Known rows, with every way that one mark hangs from another
masi[sekid[giba lavi nogip]]: [  9.3  -3.7   3.9  -8.1  22.9   1.4  -0.2 -10.7  56.3  -2.9 -14.0  20.3
  11.5   7.8  15.5  -5.3  36.9 -23.1 -10.3]
zetag[geken[sekid]]: [ -2.1 -19.3 -44.3  -5.5   7.8 -11.3 -13.0   0.9  -1.4  -2.6   9.0  15.9
  -9.8  11.1   8.6   5.3  -7.5  -4.8   6.0]
nogip[sekid[geken giba lavi] zetag]: [  1.7   7.9 -25.3   0.0  40.5  -2.3 -13.1  14.3  25.0 -14.2  -8.6  -3.0
 -10.2  10.3  27.2  -4.8  31.0 -17.7   8.2]
giba[sekid]: [  6.1  -4.0 -10.6  -1.4  -7.3 -16.5   0.8   7.2   6.5  -4.3   7.1  10.7
  -8.2   5.7   8.0   1.3   9.8   3.3  14.4]
geken[sekid[lavi]]: [  8.9  -1.3  -5.5   1.8  14.7  -8.0 -10.6   3.2  -1.9  -9.8   4.9  11.4
   5.2   9.8   8.7   3.7   2.9  -5.9  12.8]
geken[sekid zetag]: [  4.7  -2.5 -19.3   1.8   6.1  -6.5  -7.0  -4.7 -10.0   3.4   1.8  17.5
  19.4  24.1  11.7  -1.4  -1.4  -3.6  29.7]
zetag[geken[sekid[nogip]]]: [ -3.1 -21.8 -39.6  -4.7   9.8 -10.3  -8.7   2.3  13.2  -6.8   5.0  14.3
  -0.8   8.6   8.3  10.5  13.4  -7.5  -2.8]
giba[sekid[geken[zetag] nogip]]: [ -0.6  -6.2 -18.1   3.8   3.9  -9.2  -4.9  13.3  12.5  -8.7 -13.7   4.7
   3.2  10.4  18.1  -8.6  35.1  -2.9  18.4]
sekid[giba lavi nogip[zetag]]: [ 10.6   3.3  -6.1   7.7  31.2   0.3 -11.5  13.1  46.8 -11.7  -6.4   5.5
  -1.9   7.9  13.8  18.1  29.8 -11.2   8.8]
lavi[sekid]: [ 11.9 -12.5 -12.6  -7.5   8.9 -15.8  -4.1  10.8  10.0   2.2   8.0  20.4
  -4.3   7.4  11.8   5.1   3.4   0.6  11.6]
geken[sekid[lavi nogip] zetag]: [  6.2   1.8  -8.5   4.4  20.7   1.0  -9.1   5.5   7.4  -5.2 -10.1  12.2
  27.5  13.3  13.0   3.8  24.2 -11.5  24.0]
zetag[geken nogip]: [ 14.9 -14.1 -35.4  -9.8  16.0 -10.0  -5.4  -1.4   5.8   4.5  -5.7  13.0
 -17.6  10.3  15.0 -10.0   2.7  -3.4  23.7]
giba[sekid[geken[zetag]]]: [  0.1  -2.9 -22.2   3.3   2.4 -10.4 -10.4  11.2  -4.7  -3.4  -9.9   6.8
  -4.7  13.3  18.6 -14.6  12.6  -0.1  27.9]
giba[sekid[lavi nogip[zetag]]]: [  7.1   6.0  -0.7   9.1  15.6  -6.7  -2.7  29.6  22.7 -15.9  -1.2   0.2
  -2.5  -0.6  10.3  12.6  34.0  -2.9  19.5]
giba[sekid[geken lavi nogip]]: [  2.3  -3.0  -6.5   3.3  13.7  -9.4  -9.8  21.0  19.9 -20.2 -12.7  -1.1
  -7.4  -2.7  15.8  -4.4  39.4  -6.1   5.8]
masi[sekid[geken giba]]: [  2.3 -10.8 -12.2  -8.3  13.5  -5.8  -7.3 -16.1  34.2  -0.4 -10.6  19.0
  -4.8  20.6  20.7 -22.8  14.5 -16.6  -1.2]
giba[sekid[lavi nogip]]: [  8.0   0.0   0.7   0.9   8.4  -9.2  -1.0  16.5  23.3 -13.2  -4.9   5.4
   0.1  -5.4   9.5   7.7  35.4  -4.7   6.4]
sekid[geken lavi nogip[zetag]]: [  1.5  -2.6  -4.0  12.5  34.2  -4.3 -14.8  26.9  17.7 -21.2 -12.8  -8.3
   1.8   4.8  16.8  -0.3  32.0  -9.0  19.8]
masi[sekid[geken nogip[zetag]]]: [ -2.5  -8.5   3.1   2.4  19.8  -6.2   2.5   5.5  28.3  -9.7  -8.2   5.9
  11.6  17.3  16.8 -15.9  34.4 -14.3  12.0]
zetag[geken[sekid[giba lavi]] nogip]: [ 18.5  -3.7 -41.2  -8.9  29.1  -1.0 -19.7  -5.0  18.3  -0.6  -9.3  17.7
 -26.1  15.6  20.2   0.1   6.7 -12.2  16.2]
zetag[geken]: [ -0.1 -22.2 -42.9  -6.4   9.9 -12.1 -10.9   4.2   6.4   0.4   2.4  13.5
 -11.1   3.6   8.6   0.8  -6.9  -4.0   7.9]
geken[zetag]: [  7.0  -5.4 -17.0   0.4   7.8  -6.9  -2.2  -1.9  -2.9   6.5  -6.4  14.5
  17.1  15.9  11.9  -6.2  -1.0  -2.5  33.0]
masi[sekid[giba nogip]]: [  6.4 -10.4   0.2 -10.1   9.8  -4.8   7.4 -19.0  55.5   0.9  -5.7  23.8
  11.9  16.2  13.2  -4.4  33.0 -18.3 -11.2]
geken[sekid[giba lavi nogip] zetag]: [  8.6   2.3 -17.7   2.4  23.3   4.6 -14.6  -3.2  28.4  -3.9 -13.5  17.5
  15.7  18.4  17.0  10.3  26.1 -14.9  10.9]

Rows
[  0.4   6.8 -17.3   1.7  37.9  -6.1  -7.7  21.2   4.1 -16.4  -6.0  -7.9
   1.1   5.6  23.4 -10.1  28.6 -14.2  18.9] | nogip[sekid[geken lavi] zetag]
[  3.6  -7.0 -35.2   3.5  35.9   2.7 -19.3  18.6  47.1  -9.8  -8.5   6.5
 -14.5   3.4  15.4  20.4  24.1 -14.1   3.5] | sekid[giba lavi nogip[zetag[geken]]]
[  5.6  -3.3 -20.6   0.9  10.7  -1.2  -7.7 -12.6  27.7   0.7  -5.0  20.8
  16.3  26.6  15.5   9.5  23.4  -9.9  10.6] | geken[sekid[giba nogip] zetag]
[  1.6  -2.4 -26.3   5.3  20.5  -4.9 -11.0  33.7  22.9 -14.2  -2.8   1.1
 -13.6  -5.4  12.2  15.0  29.8  -5.6  15.4] | giba[sekid[lavi nogip[zetag[geken]]]]
[ 17.3  -1.7 -45.5 -19.2  36.7  -1.5  -7.5  -5.2  29.7   1.3 -15.2  11.7
 -20.6   5.1  26.7  -7.7  28.2 -19.9   3.4] | zetag[geken nogip[sekid[giba lavi]]]
[ 15.0  -3.0 -36.4 -17.9  34.3  -4.9  -2.2   2.2  10.6  -0.7 -13.9   6.6
 -10.3  -0.3  22.7 -13.1  27.1 -16.3  12.4] | zetag[geken nogip[sekid[lavi]]]
[ 22.6  11.4  -9.0   0.7  25.2   0.9  -8.7  -1.5  -9.1   2.2 -14.4  14.5
  13.9  21.8  19.4 -11.3  10.2  -7.9  48.4] | geken[sekid[lavi] zetag[nogip]]
[ 11.8  -8.3 -40.8 -19.1  22.5 -10.7   4.6  -5.6   9.5   2.8  -5.2  10.6
 -10.1   7.5  21.3 -13.5  24.0 -12.1  11.5] | zetag[geken nogip[sekid]]
[  7.3  -5.5  12.3  -5.9  20.9  -2.3   5.4  -2.6  35.3  -4.9 -11.5  14.9
  22.2   3.0  11.3 -10.6  34.9 -19.4   1.6] | masi[sekid[lavi nogip]]
[  4.6  -1.2 -12.5   9.9  37.6   0.3 -20.4  17.7  41.0 -19.1 -15.0  -2.6
 -10.6  10.0  21.7   5.5  33.2 -12.6   8.5] | sekid[geken giba lavi nogip[zetag]]
[ -1.4  -2.9 -11.1   9.2   7.5 -13.5  -3.8  25.6  17.3 -17.8   0.0  -4.4
  -9.7   9.5  15.7   1.4  35.9   0.4  18.3] | giba[sekid[geken nogip[zetag]]]
[ 11.5  -4.6  -5.6  -0.6  23.0  -2.1  -8.1  -0.8  48.2  -9.5 -10.7  11.7
   0.5   3.7  12.8  12.1  31.3 -12.7  -6.8] | sekid[giba lavi nogip]
[  8.9  -1.7  -8.0   0.3  19.4  -3.4 -11.0  -3.8  36.3 -12.3  -1.7  14.1
   2.2  12.7  12.5  15.7  27.7 -12.4  -6.8] | geken[sekid[giba lavi nogip]]
[ 17.0   1.4 -19.3 -13.5  23.6  -9.8   2.2 -14.8  23.8  -3.7 -12.0   7.1
 -11.9  19.7  28.7 -20.9  35.6 -12.6   8.1] | zetag[nogip[sekid[geken giba]]]
[  0.0  -4.8 -37.0   6.2  26.8  -3.8 -21.1  22.7  -2.4  -8.0   6.9   6.3
 -11.3   9.8  11.9  11.8  -6.5  -6.4  26.9] | nogip[zetag[geken[sekid[lavi]]]]
[  6.6 -15.2 -41.6  -5.0  24.9  -6.3 -14.5  21.0  46.0  -0.6   3.9  19.3
 -21.6   8.6  17.8  24.1  21.7  -6.9   1.4] | lavi[sekid[giba nogip[zetag[geken]]]]
[  3.4  -0.8 -11.7   2.9  12.3 -10.6 -14.8  20.1   3.2 -14.9  -8.6   0.4
 -16.4   0.3  16.1 -10.2  16.1  -2.7  17.1] | giba[sekid[geken lavi]]
[  1.1  -1.8 -15.0  -7.3  28.7  -9.5  -4.3   5.9   4.6 -14.2 -10.3  -1.8
   4.0  -0.2  22.3 -17.9  30.4 -15.9   1.1] | nogip[sekid[geken lavi]]
[ 10.3  -1.3  -0.5  -9.1  21.1   0.5  -5.8 -12.6  40.9   1.8 -10.4  22.4
   3.7  10.3  15.6 -10.5  14.2 -19.9  -0.2] | masi[sekid[giba lavi]]
[  7.3  -9.9 -20.7   1.1  25.7  -8.2 -15.6  19.8  41.5  -9.0  -2.8  11.2
 -17.3  15.7  23.2  11.3  31.6  -5.3   4.9] | lavi[sekid[geken giba nogip[zetag]]]
[  6.9  -5.4 -19.1   0.6  26.7  -3.5 -24.2   2.5  24.5 -11.3 -15.2   5.9
 -17.2   9.1  21.0  -7.3   8.9 -11.0   4.7] | sekid[geken giba lavi]
[  9.4 -14.0 -26.0  -7.2  16.1 -11.6 -18.7   6.4  27.0  -2.2  -2.4  18.3
 -24.0  13.5  22.7  -1.0   8.2  -4.2   0.4] | lavi[sekid[geken giba]]
[ 24.4  10.0 -10.6 -14.1  30.2  -4.4   3.8 -11.6  29.4  -0.9 -12.5  10.8
  -4.8  11.2  23.9 -11.1  35.1 -16.0   9.7] | zetag[nogip[sekid[giba lavi]]]
[  1.7   0.6 -13.5   5.4  17.1  -3.2 -13.3  21.5  13.5 -13.0 -21.5   0.6
   2.9   2.1  19.9  -8.4  37.9  -7.8  20.1] | giba[sekid[geken[zetag] lavi nogip]]
[  4.1  -7.1  -0.3  -5.6  28.3   1.7  -9.1  -7.5  52.0  -8.8 -22.5  13.8
   2.9  10.0  21.9 -17.0  40.2 -24.4  -9.7] | masi[sekid[geken giba lavi nogip]]
[ 13.7 -12.9 -15.9  -9.8  13.4 -10.4  -4.0   4.0  47.4  -1.1   2.1  23.8
  -7.8   9.5  15.5  16.3  28.6  -6.1  -9.2] | lavi[sekid[giba nogip]]
[  1.0   0.7 -49.0  -7.1  40.2   0.1 -15.2  14.8  29.9  -5.0  -2.4   5.2
 -16.0   3.6  22.4   8.8  21.2 -19.2   2.5] | nogip[sekid[giba lavi] zetag[geken]]
[  8.7  -9.8 -34.0  -5.5  20.6  -5.6 -21.2   7.0  19.9   5.0 -10.9  20.7
 -12.9  18.9  26.7  -4.9   7.3  -5.7  15.6] | lavi[sekid[geken[zetag] giba]]
[  5.0  -0.2 -14.1  -4.8  30.1   6.4 -17.4  -7.6  29.6   3.1 -28.3  18.7
   6.5  17.6  26.1 -27.1  15.7 -23.1  15.9] | masi[sekid[geken[zetag] giba lavi]]
[  1.0   2.7  -6.2  10.7  21.5  -7.0 -12.2  34.1  17.4 -21.6  -8.3  -7.1
 -10.7   1.5  16.5   1.6  38.4  -4.5  20.6] | giba[sekid[geken lavi nogip[zetag]]]
[ 13.4 -11.3 -38.2  -8.0  14.7  -9.7  -7.3  -4.0  -0.9   0.8   0.2  15.0
 -15.2  17.4  15.2  -5.6   1.4  -4.7  22.9] | zetag[geken[sekid] nogip]
[ 12.4  -3.2  -4.9  -7.4  18.8  -1.9   0.3 -11.8   8.3   6.8 -22.7  15.9
  12.6  25.3  25.0 -40.8  18.0 -15.2  36.4] | masi[sekid[geken[zetag[nogip]]]]
[  4.6  -2.0 -13.7   6.4  13.4  -6.6  -5.8   0.6  33.0 -10.1  11.4  11.9
   0.8  24.4  11.4  21.7  24.2  -5.8   6.5] | geken[sekid[giba nogip[zetag]]]
